Each row comes from the steps of one path. Every step used is in the known rows, and no mark comes twice. Write the path behind each row, first mark first.
Known rows
tugon berevi mupa: [ 0.47 -1.04  1.52 -1.05  0.69 -0.57  0.21  2.07 -0.62  2.10 -1.29 -0.92
  1.70 -2.55  0.60  1.25  0.83  1.24  1.63 -1.20 -3.35  1.09  0.70 -1.30
  1.94  2.48 -1.51]
tugon berevi: [ 0.44 -0.82  0.95 -1.74  0.94  0.48  0.51  1.65 -1.05  1.09 -0.85 -1.82
  1.47 -1.96  1.39  0.70 -0.57 -1.28  1.56  1.11 -1.37  0.36  1.03 -1.20
  1.24  2.06 -1.21]
pivi vefeg menag zikiv ralab: [ 1.25  0.01 -0.34  2.88 -0.69 -0.16 -1.06  0.55 -0.83  0.12  2.33 -2.23
  0.39 -2.49  0.63 -0.44  2.53  1.62  0.70  1.43 -3.19  4.20 -1.83 -1.34
  2.93  1.63 -2.11]
balun menag vefeg: [ 0.62 -0.41  0.44  2.26 -2.39  0.23  0.41  0.56 -3.24  0.24  1.06 -1.83
  1.11 -2.61  1.35 -2.16 -0.72 -0.74  1.57  1.29  0.28  1.05  0.18  0.13
 -2.13  1.62 -0.25]
sopu zikiv ralab: [ 1.16  0.71 -0.19  0.19  0.70 -0.95  0.44  0.05 -2.98  2.40 -0.98 -1.32
 -1.17 -4.11  0.25 -0.12  1.79  1.52 -0.83  0.85 -2.31  2.55 -1.53 -0.42
  1.75  3.67 -0.89]
mupa berevi tugon: [ 1.83 -0.50  1.86  0.34  0.71 -0.68  0.90  4.06 -3.83  2.01 -1.28 -1.32
  1.56 -3.54  0.98  0.80 -0.60  0.14  0.92  0.21 -0.28  0.99  0.73 -3.28
  1.18  4.06 -2.24]
berevi mupa balun menag: [ 0.69 -0.36  3.21  3.68 -1.57 -0.42  0.84  0.05 -1.28  1.60 -0.49 -1.75
  0.56 -3.42 -0.02 -0.19  0.79  3.11 -3.37 -1.44 -0.85  0.35  1.01  0.64
 -1.51  1.00 -0.77]
sopu zikiv: [ 0.54  0.35  0.36  0.08 -0.03 -0.25  0.42 -0.07 -2.93  1.86 -0.91 -1.27
 -0.44 -3.56  0.06  0.85 -0.87  0.30  0.07  1.03  0.40  0.75 -0.69 -0.46
  2.07  2.33 -1.22]
tila sopu zikiv: [-0.16  0.11  0.41  1.16 -0.10 -1.00  1.27  0.32 -2.80  2.96 -0.71 -1.02
 -1.27 -3.37 -0.61 -0.77 -2.55 -0.31 -0.10  0.00 -0.42  1.62  0.50 -0.30
  2.51  2.78 -1.98]
balun menag: [ 0.45 -0.12  1.00  2.66 -0.75 -0.16  0.83  0.35 -1.40 -0.59 -1.02 -1.57
  0.49 -2.37  0.39 -0.81 -0.57  1.36  0.62  0.84  0.08  0.13  0.23  0.57
 -0.71  0.90 -0.32]
menag vefeg pivi: [ 0.21 -1.07 -0.29 -0.23 -0.48  1.77  0.55 -0.85 -3.50  3.56  2.18 -1.06
  1.61 -2.36  0.22 -0.72  0.77 -2.01  2.33  2.29  0.53  1.52  0.37 -0.96
  0.26  2.78 -0.15]
pivi vefeg: [ 0.25 -0.81  1.05 -1.05  0.04  0.76 -0.24  0.50 -1.20  0.85  2.12 -2.21
  1.45 -0.72  0.19  1.32 -0.70 -0.08  0.72  1.19  0.62  0.46  0.86 -0.87
  1.00  1.93 -1.24]
zikiv sopu: [ 1.93 -1.21  1.39  1.03  0.94 -0.97  0.14  0.24 -1.51  0.16 -0.15 -1.94
  0.40 -2.27  0.83  0.13 -1.74 -0.20  0.76  0.52 -0.95 -1.62  1.70 -0.49
 -1.13  3.21 -1.77]
tila sopu: [-0.11 -1.15  0.74  0.78  0.46 -0.82  1.41  0.12 -1.39  1.72 -0.02 -1.59
 -0.47 -1.96 -0.65 -1.39 -2.36 -0.48  0.37  0.18 -0.40  0.90  0.94 -0.36
 -0.07  2.23 -2.10]
menag zikiv: [ 0.93 -0.76 -0.47  0.45 -1.13  1.45  0.26 -0.49 -1.66  1.08  0.66 -1.61
  0.05 -2.73  0.55  0.61 -1.00  0.57  0.97  1.33 -0.12  1.96 -1.52 -0.98
  1.53  0.61 -0.81]
tila sopu zikiv menag: [ 0.55  0.98  0.07  3.51 -0.03 -0.59  1.28  1.17 -4.67  2.05 -0.75 -1.47
 -0.34 -3.94 -1.13 -1.78 -2.30 -0.69 -0.85 -0.73 -0.91  1.64  1.62 -0.96
  1.63  3.10 -2.31]
tila sopu vefeg menag: [ 0.07 -0.59  1.02  4.24  0.07 -2.27 -0.03  1.09 -0.39  1.55  1.85 -1.51
 -0.61 -1.76 -0.89 -3.14 -2.31 -2.92  0.76 -0.60 -1.14  0.06  1.76 -0.57
 -0.15  1.79 -3.53]
tugon berevi mupa balun menag: [ 0.70 -0.23  3.46  2.12 -0.96  0.23  0.87  2.00 -0.91  1.89 -1.05 -2.02
  1.76 -2.99  1.05  0.36  0.68  1.74 -2.36 -1.68 -2.55  0.47  1.88 -0.22
  0.07  1.25 -0.91]
mupa balun menag: [ 0.67 -0.24  2.71  3.05 -1.36  0.53  1.17 -0.25 -1.72  0.44 -0.08 -2.93
  0.20 -2.52  0.53 -0.61 -0.54  0.44 -3.47  0.66  1.23 -0.46  1.31  0.70
 -2.27  0.63 -0.38]
vefeg sopu tila: [ 0.18 -1.12 -0.71  0.97 -0.72 -0.43 -0.18 -1.16 -1.37  2.52 -1.01 -3.72
 -3.34 -2.78 -1.08  0.38 -0.32 -0.07  2.65  1.74 -0.22 -0.48  3.79  0.05
  1.22  1.17 -2.16]
ralab zikiv menag vefeg sopu: [ 3.18 -0.35  0.07  2.72 -2.28  0.91 -0.46 -0.51 -3.92  0.29  1.28 -0.82
 -1.21 -2.97  0.75 -1.62 -0.65 -1.12  1.39  0.80 -1.43  1.82  3.75 -2.24
  1.35  2.55 -4.60]
menag vefeg sopu: [ 0.60 -1.57  0.37  0.34 -1.47 -1.14 -0.17 -0.29 -2.88  1.50  1.00 -1.41
 -0.81 -2.04  0.38 -0.99 -0.41 -1.37  2.75  2.17 -0.30  1.13  2.83 -0.29
 -0.88  2.33 -2.63]
berevi tugon: [ 0.64 -0.46  1.01  0.27  1.09 -0.54  0.34  1.04 -3.61  3.25 -0.20 -1.35
  0.48 -2.89  0.58  0.48 -0.61  0.13  0.13  1.00  0.14  0.20  0.64  0.07
  0.93  2.65 -1.11]
zikiv ralab: [ 0.81 -0.51  0.37  0.01  1.12 -0.54  0.56 -0.31 -1.48  1.41 -0.39 -1.76
 -0.48 -2.55  0.18 -0.70  1.68  1.25 -0.55  0.89 -2.28  1.92 -0.81 -0.35
 -0.73  2.97 -0.67]
mupa balun: [ 0.61 -0.95  2.56  0.23  0.10  0.65  0.89 -0.88 -1.57  1.67  0.57 -3.14
 -0.22 -2.02  0.14  0.58 -0.73 -0.79 -3.65  1.12  1.41 -0.39  1.21  0.03
 -1.99  1.51 -1.19]

Write each row's path
[ 0.89  0.58  0.19  3.58 -3.34 -1.52 -0.08  0.42 -4.36  1.36 -0.29 -0.47
 -1.39 -3.81  0.90 -1.74 -0.67 -0.14  2.75  1.54 -0.26  1.89  2.32  0.26
  1.52  2.20 -2.15] => balun menag vefeg sopu zikiv
[ 2.88  0.23  0.34  2.15 -0.41  2.05  0.38 -0.58 -2.29 -0.62 -0.19 -1.44
 -0.12 -2.82  0.21 -0.25 -0.58  0.56 -0.94 -0.27 -0.75  0.50  1.07 -2.22
  1.46  1.93 -3.07] => ralab zikiv menag
[ 0.75 -1.21  3.33 -0.65  0.36  0.22  0.52  1.52 -0.93  3.17 -0.15 -2.08
  1.30 -2.66  0.73  1.42  0.72  0.57 -2.43 -1.17 -2.35  0.59  1.89 -0.97
  0.47  2.17 -1.66] => tugon berevi mupa balun
[ 1.36 -0.03 -0.49  4.82 -0.99 -1.42 -0.23  1.09 -0.45  2.52  2.44 -0.93
 -1.25 -2.93 -0.37 -3.64  0.11 -1.20  0.63 -0.46 -4.14  3.63 -0.81 -1.38
  1.77  1.84 -3.22] => tila sopu vefeg menag zikiv ralab
[ 4.20 -0.35  1.61  4.49 -0.49 -1.16 -1.69  0.36  0.06 -0.37  1.87 -1.06
 -1.23 -2.50  1.14 -1.36 -1.60 -1.53  0.83 -0.82 -2.29 -2.24  2.16 -2.10
  1.83  2.34 -5.27] => ralab zikiv sopu vefeg menag
[ 0.70 -0.31  0.16  2.99 -1.55  0.29 -1.09  0.62 -0.74 -0.33  2.63 -2.31
  0.71 -1.68  0.49  0.70  0.15  0.62  1.40  1.63 -0.55  2.46 -0.59 -1.05
  3.16  0.36 -2.31] => pivi vefeg menag zikiv
[ 3.07  0.13  0.70  4.68 -2.41  1.00 -0.55  1.68 -1.36  0.51  2.53 -0.92
  0.54 -3.18  1.73 -1.22 -2.56 -1.26  1.97 -0.40 -1.42 -0.72  0.95 -1.38
  0.51  0.99 -1.33] => balun menag zikiv sopu vefeg
[ 0.07 -1.15 -0.13  0.25 -1.04  0.58 -1.02 -0.54 -1.19  2.62  1.21 -3.98
 -2.18 -1.48 -0.90  1.08 -0.32 -0.05  2.98  1.85  0.00 -0.12  4.57 -0.80
  2.63  1.33 -2.58] => pivi vefeg sopu tila
[ 2.62 -0.88  0.21  1.64 -0.71  0.43 -0.05  0.39 -1.68  0.44  0.86 -1.46
  0.10 -2.76  1.12  0.57 -1.90  0.05  1.38  0.83 -1.44  0.35  0.19 -1.02
  0.99  1.79 -1.61] => menag zikiv sopu
[ 2.96 -0.17 -0.08  1.72 -2.11  2.43 -0.13  0.01 -4.07  0.45  1.86 -1.81
  0.25 -3.11  1.27 -1.73 -1.00 -1.53  0.10  0.49 -1.10  1.59  0.95 -2.72
  0.20  2.48 -3.26] => ralab zikiv menag vefeg
[ 0.51 -0.46  2.27  3.56 -2.58  1.36  0.76 -0.21 -3.49  4.67  1.92 -1.08
  1.81 -3.39  0.08 -1.25  2.20  0.85 -1.33 -0.31 -0.62  1.42  1.38 -0.18
 -0.75  1.89  0.05] => berevi mupa balun menag vefeg pivi
[ 1.16  0.01 -0.32  0.76 -1.10 -1.99 -0.19 -0.14 -4.48  3.29  0.31 -0.64
 -2.28 -4.12  0.86 -1.59  1.68 -0.04  1.72  1.89 -2.75  3.67  1.22 -0.55
  1.34  4.05 -2.77] => menag vefeg sopu zikiv ralab
[ 3.25 -0.28  3.20  3.95 -2.75  1.06 -0.71  3.52 -0.90  2.88  2.53 -1.29
  1.60 -3.62  2.26 -0.33 -0.88 -0.75 -0.78 -2.86 -4.46 -0.48  2.66 -2.17
  1.46  1.27 -2.45] => tugon berevi mupa balun menag zikiv sopu vefeg
[ 2.75 -0.60  0.09  2.18 -0.53  2.15 -0.40  0.42 -1.82  3.83  3.69 -0.16
  1.26 -2.52  0.56  0.00 -0.85 -2.48  2.92  0.67 -1.19 -0.36  1.02 -2.31
  2.95  2.05 -1.20] => menag zikiv sopu vefeg pivi
[ 2.64 -0.39  0.63  4.86 -3.39  2.27  0.23 -0.27 -2.36  1.81  0.73 -5.26
 -1.84 -4.39  1.03 -0.37 -1.40  0.16 -1.87  0.36 -0.67 -1.21  2.24 -0.62
 -0.34 -0.02 -0.97] => mupa balun menag zikiv sopu tila
[ 0.80 -0.47 -0.04  4.87 -1.71 -0.84 -0.24  1.13 -0.47  2.04  2.74 -1.13
 -0.91 -2.28 -0.35 -2.63 -2.51 -2.31  1.62 -0.27 -1.64  1.69  0.02 -1.24
  2.10  0.57 -3.21] => tila sopu vefeg menag zikiv
[ 0.81 -0.29 -0.26  3.62 -1.28 -0.53 -0.27 -0.24 -0.94 -0.41  0.09 -1.92
 -0.23 -2.84  0.11 -0.15 -0.08  0.47  1.08  1.55 -0.84  1.93 -1.64 -0.17
  1.67  0.14 -1.97] => vefeg menag zikiv
[ 0.56 -0.99  3.16  0.81 -0.26 -0.42  0.48 -0.44 -1.09  2.75  0.29 -2.17
  0.27 -2.84 -0.46  0.96  0.64  1.73 -3.77 -1.07 -0.82  0.34  1.02 -0.04
 -1.29  1.86 -1.42] => berevi mupa balun
[ 2.04 -0.73  1.07  1.55  0.96  0.61 -0.40  0.49 -1.66  3.63  2.83 -0.42
  1.49 -1.91  0.17 -0.27 -0.79 -2.86  2.14  0.31 -0.76 -2.13  2.59 -1.57
  0.81  3.16 -1.32] => zikiv sopu vefeg pivi
[ 3.83 -0.99 -0.26  1.32 -0.78  1.73 -0.57 -1.11 -1.12  1.45 -0.40 -3.81
 -2.84 -3.70  0.71  0.46 -1.25  0.31  1.02 -0.07 -1.51 -1.83  2.57 -2.00
  2.27  2.20 -3.46] => ralab zikiv sopu tila
[ 2.19 -0.35  1.62  4.37  0.47 -2.53 -1.37  1.27 -0.83  0.01  1.81 -1.90
  0.27 -2.04  0.42 -1.57 -1.69 -2.70  1.19 -0.12 -1.60 -2.43  2.36 -0.75
 -1.30  2.46 -3.31] => zikiv sopu vefeg menag
[ 2.33 -1.03 -1.27  1.65 -1.66  1.53 -0.47 -0.33 -1.94  2.05  0.68 -4.34
 -1.94 -3.77  0.39  0.65 -1.53 -0.25  2.06  0.96 -1.61 -0.50  1.08 -1.46
  1.51  1.12 -1.33] => menag zikiv sopu tila
[ 0.66 -0.47  0.58  0.30  0.50  1.49  0.05 -0.29 -1.30  4.18  2.72 -0.37
  1.27 -1.53 -0.54 -0.09  0.23 -2.62  1.77  0.97  0.73 -0.52  0.94 -1.37
  1.22  2.25 -0.39] => sopu vefeg pivi
[ 0.15  0.78 -0.91  3.32 -0.94  1.30  1.45  0.74 -6.84  4.85  1.69 -0.67
  1.07 -3.93 -0.90 -2.85 -0.85 -2.79  1.25  0.39 -0.81  2.90  1.87 -1.67
  2.17  4.18 -1.61] => tila sopu zikiv menag vefeg pivi
[ 2.64 -0.18  0.52  4.38 -2.08  0.39  0.26  0.83 -1.85 -0.98  0.07 -1.34
  0.37 -3.44  1.69 -0.59 -1.79  1.38  1.50  0.44 -1.48  0.25  0.29 -0.36
  0.74  0.90 -0.93] => balun menag zikiv sopu
[ 2.38 -0.97  1.61  1.19  0.52 -0.70 -0.68  1.12 -1.36  1.43  2.25 -1.48
  0.39 -1.84  0.82 -0.56 -2.58 -2.81  1.10 -0.32 -1.03 -2.41  2.50 -1.45
 -1.22  3.10 -2.16] => zikiv sopu vefeg
[ 1.05  0.77 -0.58  1.98 -1.57  0.69  0.30  1.11 -6.61  1.65  1.15 -2.27
  0.86 -4.25  0.24 -1.44 -0.92 -2.29  0.05  0.70 -0.54  1.73  0.67 -1.57
 -0.25  3.32 -1.47] => sopu zikiv menag vefeg
[ 1.08  0.43  0.19  1.30  0.55 -2.49  0.09 -0.31 -2.83  2.33 -1.63 -0.44
 -2.67 -3.90 -0.07 -0.11  1.69  1.85  0.74  1.22 -2.66  2.72  1.30 -0.14
  2.96  3.53 -2.59] => vefeg sopu zikiv ralab
[ 0.72 -1.01  1.56  2.90 -3.71  0.24 -0.39  1.45 -2.83  4.32  0.14 -4.16
 -1.28 -3.96  0.80 -1.20  1.29 -0.11  0.99 -0.54 -3.21  0.77  5.86 -0.57
  0.24  0.98 -2.54] => tugon berevi mupa balun menag vefeg sopu tila
[ 2.66 -0.64  0.08  4.80 -0.83 -1.49 -0.65  0.17 -1.24 -1.09  0.10 -2.20
 -0.11 -3.00  0.89 -0.38 -0.96  0.19  1.39  1.05 -2.01  0.26  0.18 -0.57
  1.08  1.27 -2.84] => vefeg menag zikiv sopu
[ 0.79  1.17 -0.85  2.31 -1.03  2.10  0.59  0.27 -6.81  4.02  1.69 -1.02
  1.70 -4.23 -0.37 -1.14  0.81 -2.30  1.24  1.21 -0.16  2.10  1.06 -1.74
  1.76  3.69 -0.53] => sopu zikiv menag vefeg pivi
[ 0.75 -0.93  2.42  3.62 -3.03 -0.56  0.29 -0.37 -3.30  1.31  1.29 -2.27
 -0.86 -2.46  1.08 -2.02 -0.56 -1.11 -1.04  1.66  0.88  0.62  4.01  0.90
 -2.59  1.06 -2.38] => mupa balun menag vefeg sopu
[ 2.40 -0.51 -1.28  4.98 -1.45 -0.19 -0.89 -0.03 -1.47  0.74  0.00 -4.79
 -1.93 -4.01  0.08 -0.10 -0.72 -0.12  2.02  1.04 -2.34 -0.40  1.17 -0.76
  1.64  0.77 -2.54] => vefeg menag zikiv sopu tila
